Each row was made from one walk, in order. Every step used is in the known rows, and no mark comes twice. Write each row's walk.
Known rows:
Y -> E -> W -> K -> P: [  0.7  12.8  25.1  -9.8  -9.9  14.3 -18.0  49.0 -37.6 -15.7  -6.0  25.0
  -5.1 -10.6  -1.3  26.8  17.0  16.6  38.0  -6.7   7.2   5.9 -18.6  13.1
  12.6]
Y -> E: [ -7.8  25.3  18.2   5.3 -10.0  -2.5 -10.4  11.0 -38.4  -3.4 -27.3  25.4
  -2.9  12.0  48.7   1.4  16.7  -8.7  16.4   9.1 -13.3   8.2  -8.2 -17.7
 -14.7]
Y -> E -> W -> K -> V: [-14.3 -25.3   4.6 -14.2   7.7 -10.0  -9.3  35.0 -22.9   9.4   6.3  18.1
  -8.5 -13.8   8.2  10.3  10.0   2.6  39.2 -19.9   1.1   5.1  -9.0  18.3
   9.6]
Y -> E -> W -> K -> U: [-28.5 -28.4   1.8  -9.9  -9.1  -9.0  -0.2  25.9 -42.0  -2.1  12.8  28.3
 -14.0   1.7 -21.8  29.1  17.1  -0.3  14.8  -7.6   5.7 -17.3 -22.1  13.1
   9.8]
V -> D -> P: [-21.1   4.2  -4.5 -15.0   8.9   5.9   6.2  45.0  10.4 -13.5  -1.7  14.5
   3.7  18.0  22.2  -9.7  38.8  11.9  11.0 -12.8 -33.0 -10.6  15.5 -11.8
 -21.2]
S -> K: [ -5.6   6.6   0.5 -15.3  -9.0 -20.9  10.9   1.3  -5.1  -6.3 -15.8  22.8
   1.8   5.6  12.9   7.8  32.1  -7.1   4.1   2.9  -8.4  30.6 -37.2   0.4
  -4.7]
K -> W: [ -9.0   7.7 -14.3  -6.6  12.4 -10.5  -0.3   3.0 -21.5  16.1 -14.4   1.1
   3.9   2.3 -19.4  17.6   4.1  10.0  11.5  13.1 -12.1  24.2 -30.9  -3.4
  19.7]
V -> D -> P -> K -> U -> E: [ 24.5 -20.6   7.9 -29.5  18.1  -4.2  -8.7  27.3  -3.9  -4.9  -5.3   1.7
  13.9  20.8   1.6   8.2  25.5  23.9   5.0  -7.0 -27.8 -23.4   7.5 -30.3
 -34.6]
K -> Q: [-23.7   2.3  -0.7   0.5  10.1  20.1  -1.2  35.9 -11.3   7.6 -22.6  15.3
 -17.9  11.9 -24.3   2.5  12.6  25.4   7.7  37.7 -41.4  12.4 -31.2   1.8
 -14.3]
V -> D -> P -> K -> S: [  7.1  34.8   5.4 -29.3  20.5 -26.9   5.4  32.2  24.6  12.4  -0.1  -6.5
  19.0   7.0 -29.7   2.2  27.3  27.0   9.2 -17.8  -1.9   3.2 -17.5   1.2
  16.6]
V -> D -> P -> K: [-16.1  17.6   8.8  -5.0  27.9   7.1 -12.8  49.3  31.2   3.0  10.7   4.7
  10.2  24.0 -12.5 -19.6  16.1  25.2  10.4  -8.8 -31.2  -6.2 -10.4 -13.9
  -9.0]
D -> P -> K -> U: [-23.3 -18.0   9.2 -18.1  33.6 -11.8   6.1  37.4   6.8  -4.2  13.3  23.6
 -13.5  15.7 -38.5  -2.0  14.7  23.3  -5.2  -9.0 -16.6 -10.5 -15.5 -15.7
   4.4]
B -> K -> V: [-13.2  -9.7  -2.3 -21.4  52.7  -1.3  -2.6  16.3  -7.8   5.5 -14.9   5.6
  -0.6   3.1 -10.0  -9.8  13.8  12.8   7.9  -1.9 -21.6   5.5   9.1 -14.0
  17.5]
U -> K -> V: [-10.4  -5.3   6.8 -24.8  18.4 -17.9  -2.4  -0.3   6.5  -6.3  -8.2  18.8
  -8.7 -14.9  -0.1   2.8  16.9  25.8   5.2 -19.2 -16.5  16.5  10.7 -19.3
  -3.4]
Y -> E -> W: [-30.0  -1.5  15.5  34.7   0.8  15.9  13.9  27.7 -38.3 -15.2  -4.4  19.5
 -12.3   7.7  10.9  -5.6  11.5 -10.6  28.8   3.7   4.2  13.1 -30.1 -10.3
   0.4]
B -> K -> S: [  6.7  32.7  -3.1 -23.5  26.2 -19.0   8.7   5.8  -7.5   7.4 -22.7 -12.6
  19.0   7.1 -34.3   0.8  31.0  20.9  -6.2   3.3  -2.2   9.8 -13.0  -0.6
  33.8]
U -> K -> W -> E: [ 12.4  24.8   5.6  11.9 -21.0 -17.2 -45.2  -5.0  -4.0  16.8  -0.9  -9.0
   2.4  -2.8  10.1  13.3  17.4  21.9  12.7   4.4 -21.7  33.2 -32.6  12.1
  -1.2]
Y -> E -> W -> K: [-19.1  -6.8   6.3  13.8 -29.5   5.8 -17.5  38.2 -36.8   1.4   8.7  13.5
  -0.5  -0.5   7.6   7.0  14.9   1.9  32.3  -4.7   0.7   2.5 -29.8  28.2
   3.8]
S -> K -> V -> D: [-21.2  14.5 -16.1 -35.8   6.7  -8.4   2.4  -1.6  -7.0   8.5  -9.2  16.8
  12.4   5.5  17.7  39.1  26.8 -15.8  27.9  -6.4 -15.3 -12.0   2.6  -7.6
  -8.6]
B -> K: [-16.1  15.1  -3.4   3.6  36.1  18.0  -8.0  10.8 -14.2  -4.3 -21.9  -4.3
  10.9  23.8 -18.0 -21.5  20.8  16.5 -11.8  20.9 -30.6   3.5  -3.6 -17.0
  15.3]
U -> E -> W: [ -3.4 -20.3   7.9  25.4   6.2  18.0  19.4  32.8 -19.9 -22.7  -4.1  -2.4
  -1.2   8.5  -2.8 -16.1  16.4  16.2  23.2   8.9 -12.6  18.0 -29.0 -18.4
 -14.9]
D -> P: [-13.9  -9.8   7.5  -5.8  15.0  -2.1  12.1  54.3  13.6 -20.1  -3.9  17.6
  -9.2  11.0  16.6 -35.3  34.5  25.7   2.4 -10.4 -32.1  15.1   1.0 -10.5
 -14.2]

Write each row's walk:
[  7.8  23.2   1.8  15.2 -13.7 -14.0 -36.7   9.8  -9.7  21.0  -2.8 -10.2
   0.2   2.2  14.1   7.7  12.5  15.7  23.4  17.1 -25.8  36.9 -44.7  17.0
   4.3] : K -> W -> E
[-25.9  24.9 -10.4 -24.0  21.6   3.2  -8.1  12.7   4.9  13.1  -0.8   7.4
  13.4  11.3  -0.9  23.7  10.9   3.4  28.9   0.2 -25.9 -17.4   2.1 -16.3
  -4.7] : P -> K -> V -> D
[ 15.2  17.2   1.1   5.0 -18.4 -24.6 -35.8   1.9  -9.6  24.0  -2.8  -5.2
   2.9   1.0  18.4  19.1  20.9   1.6  22.5   7.5 -14.2  38.7 -49.9  24.4
   3.6] : S -> K -> W -> E
[  0.1 -20.0   1.3   7.2 -25.6   7.1 -14.0  41.7 -23.5  -3.5   9.0  -1.8
   8.4   0.1  -2.4  -0.6  18.4  20.5  28.1  -1.6 -11.2   5.8 -29.0  22.7
  -6.6] : U -> E -> W -> K
[ -9.0 -15.3  11.7 -22.8  50.4 -12.9  -2.5  47.5  26.1   7.2   6.6  13.4
  -7.8  -0.1  -8.4 -20.7   7.9  25.7  19.3 -21.9 -21.3  12.1  -2.1 -11.1
   3.9] : D -> P -> K -> V
[-26.1  18.5 -18.1 -26.6  28.6  10.4  -6.9   3.5 -11.2   9.5 -12.2   3.3
  16.4  14.7   2.7  24.7  21.3  -4.5  20.2   2.5 -26.2 -25.0  19.1 -16.5
   1.1] : B -> K -> V -> D
[  2.1  -1.0 -14.9 -21.1   5.8 -25.2   1.1  -8.5 -20.9  20.9 -14.7   8.3
   8.4   0.2 -13.0  34.6  15.8 -10.5  10.2  -1.1   4.5  26.8 -38.1   7.7
  18.8] : S -> K -> W
[-22.5 -20.5  -5.3 -21.5  15.5   2.2   2.2  56.3   6.2  -5.2  12.8  15.0
   0.7   5.7  14.7   0.0  35.7   6.5  26.9 -32.6 -17.6 -18.2  19.0   5.4
 -11.8] : E -> W -> K -> V -> D -> P
[ 27.7 -27.7   3.3 -28.7  -9.0 -10.9 -11.9  19.5 -25.7  -5.4 -10.3   4.1
   9.3   8.0   8.5  13.7  25.6  25.8   6.2   1.8 -25.1 -11.0  -2.6 -11.1
 -28.6] : W -> K -> U -> E
[ 17.7   8.2   0.2 -20.8 -16.6 -26.9   4.9  26.9 -13.6   7.8  -1.4 -11.2
  17.1  -9.6 -23.3  15.7  29.1  23.6  21.8 -12.3  12.1  11.5 -30.8  27.2
  18.1] : U -> E -> W -> K -> S
[-33.1 -30.3  -4.0  -9.3  -5.7  -8.0   6.1  27.7 -31.2  -5.7  17.1  23.7
 -14.9   0.5 -36.8  23.6  16.5  10.7  10.8  -2.9  -0.9 -11.4 -28.7  14.1
  13.7] : E -> W -> K -> U
[  6.6  41.8   7.7 -19.0  16.2 -29.3   7.3  18.8  16.6  12.9  -6.9  -7.2
  14.6   2.5 -38.9  -0.8  15.3  32.0   6.4  -0.3  -1.1  21.4 -38.2  -0.6
  25.4] : P -> K -> S
[-20.4  -0.4  -4.0  -1.4  35.1  32.3 -13.2  31.6 -17.2  13.4 -26.9   3.2
  -7.3  22.8 -39.7  -1.7  16.9  21.5  -4.6  36.0 -40.5  -3.8 -15.5   0.8
  -1.2] : B -> K -> Q
[ -4.8 -28.0  -3.0 -25.9  14.6   2.4  -1.7  56.8   4.5  -5.6   9.1   8.5
   6.9   7.3  22.6   0.4  38.4   8.9  27.7 -34.7 -19.5 -22.0  25.3   0.9
 -22.8] : U -> E -> W -> K -> V -> D -> P
[ -6.8 -31.0  10.8  16.1  19.2  12.1  16.8  33.8 -18.0 -16.8   7.5   1.8
  -3.9  11.3 -27.7  -4.6  10.9  16.1  19.0   1.2  -5.1   2.7 -30.5 -19.7
  -8.4] : P -> K -> U -> E -> W
[-26.9  -3.8   6.1 -12.7  25.9 -10.7   4.0  19.7  -2.6  -0.6   7.6  21.1
 -11.3  14.2 -44.6   7.8   5.7  21.6  -3.3   7.3 -16.2  -5.6 -29.1 -18.0
   9.5] : P -> K -> U
[-26.5 -10.9   3.4 -22.7  30.9  -8.1   3.4  33.3   5.5  -1.3  14.5  22.3
  -7.0  18.8 -35.7  10.8  17.4  16.4  -0.6 -10.0 -17.1 -23.7  -8.6 -16.4
   0.7] : V -> D -> P -> K -> U
[ -5.6  14.3  -6.2  -3.8  27.4  -8.5 -14.5  12.2  -3.5  27.9  -3.2  -5.5
   9.9   8.8 -39.3  12.4  -7.3  17.5  11.6   8.7 -10.8  19.6 -40.0  -4.0
  24.4] : P -> K -> W
[ -3.2  10.7  19.2  -9.7  -6.7  15.3 -11.1  51.4 -26.7 -19.0  -2.1  20.7
  -5.4 -11.9 -16.9  21.0  16.8  27.5  34.4  -1.7   1.2  12.0 -24.6  14.0
  16.7] : E -> W -> K -> P
[-27.2 -12.7  -5.1 -17.1  36.5   0.1   6.2   6.7 -26.7  -6.3  -7.9  16.0
  -6.6  19.0 -39.3   9.2  21.1  10.1 -15.7  10.6 -16.8 -17.1  -4.0 -18.5
  17.8] : B -> K -> U
[ -5.9   6.9  -9.1 -13.8  31.7  -5.6 -15.8  25.1   4.2  27.8   3.9  -4.5
  14.1  12.9 -30.1  15.5   4.3  11.9  14.6  -9.1 -10.8   1.6 -19.3  -2.0
  16.0] : V -> D -> P -> K -> W
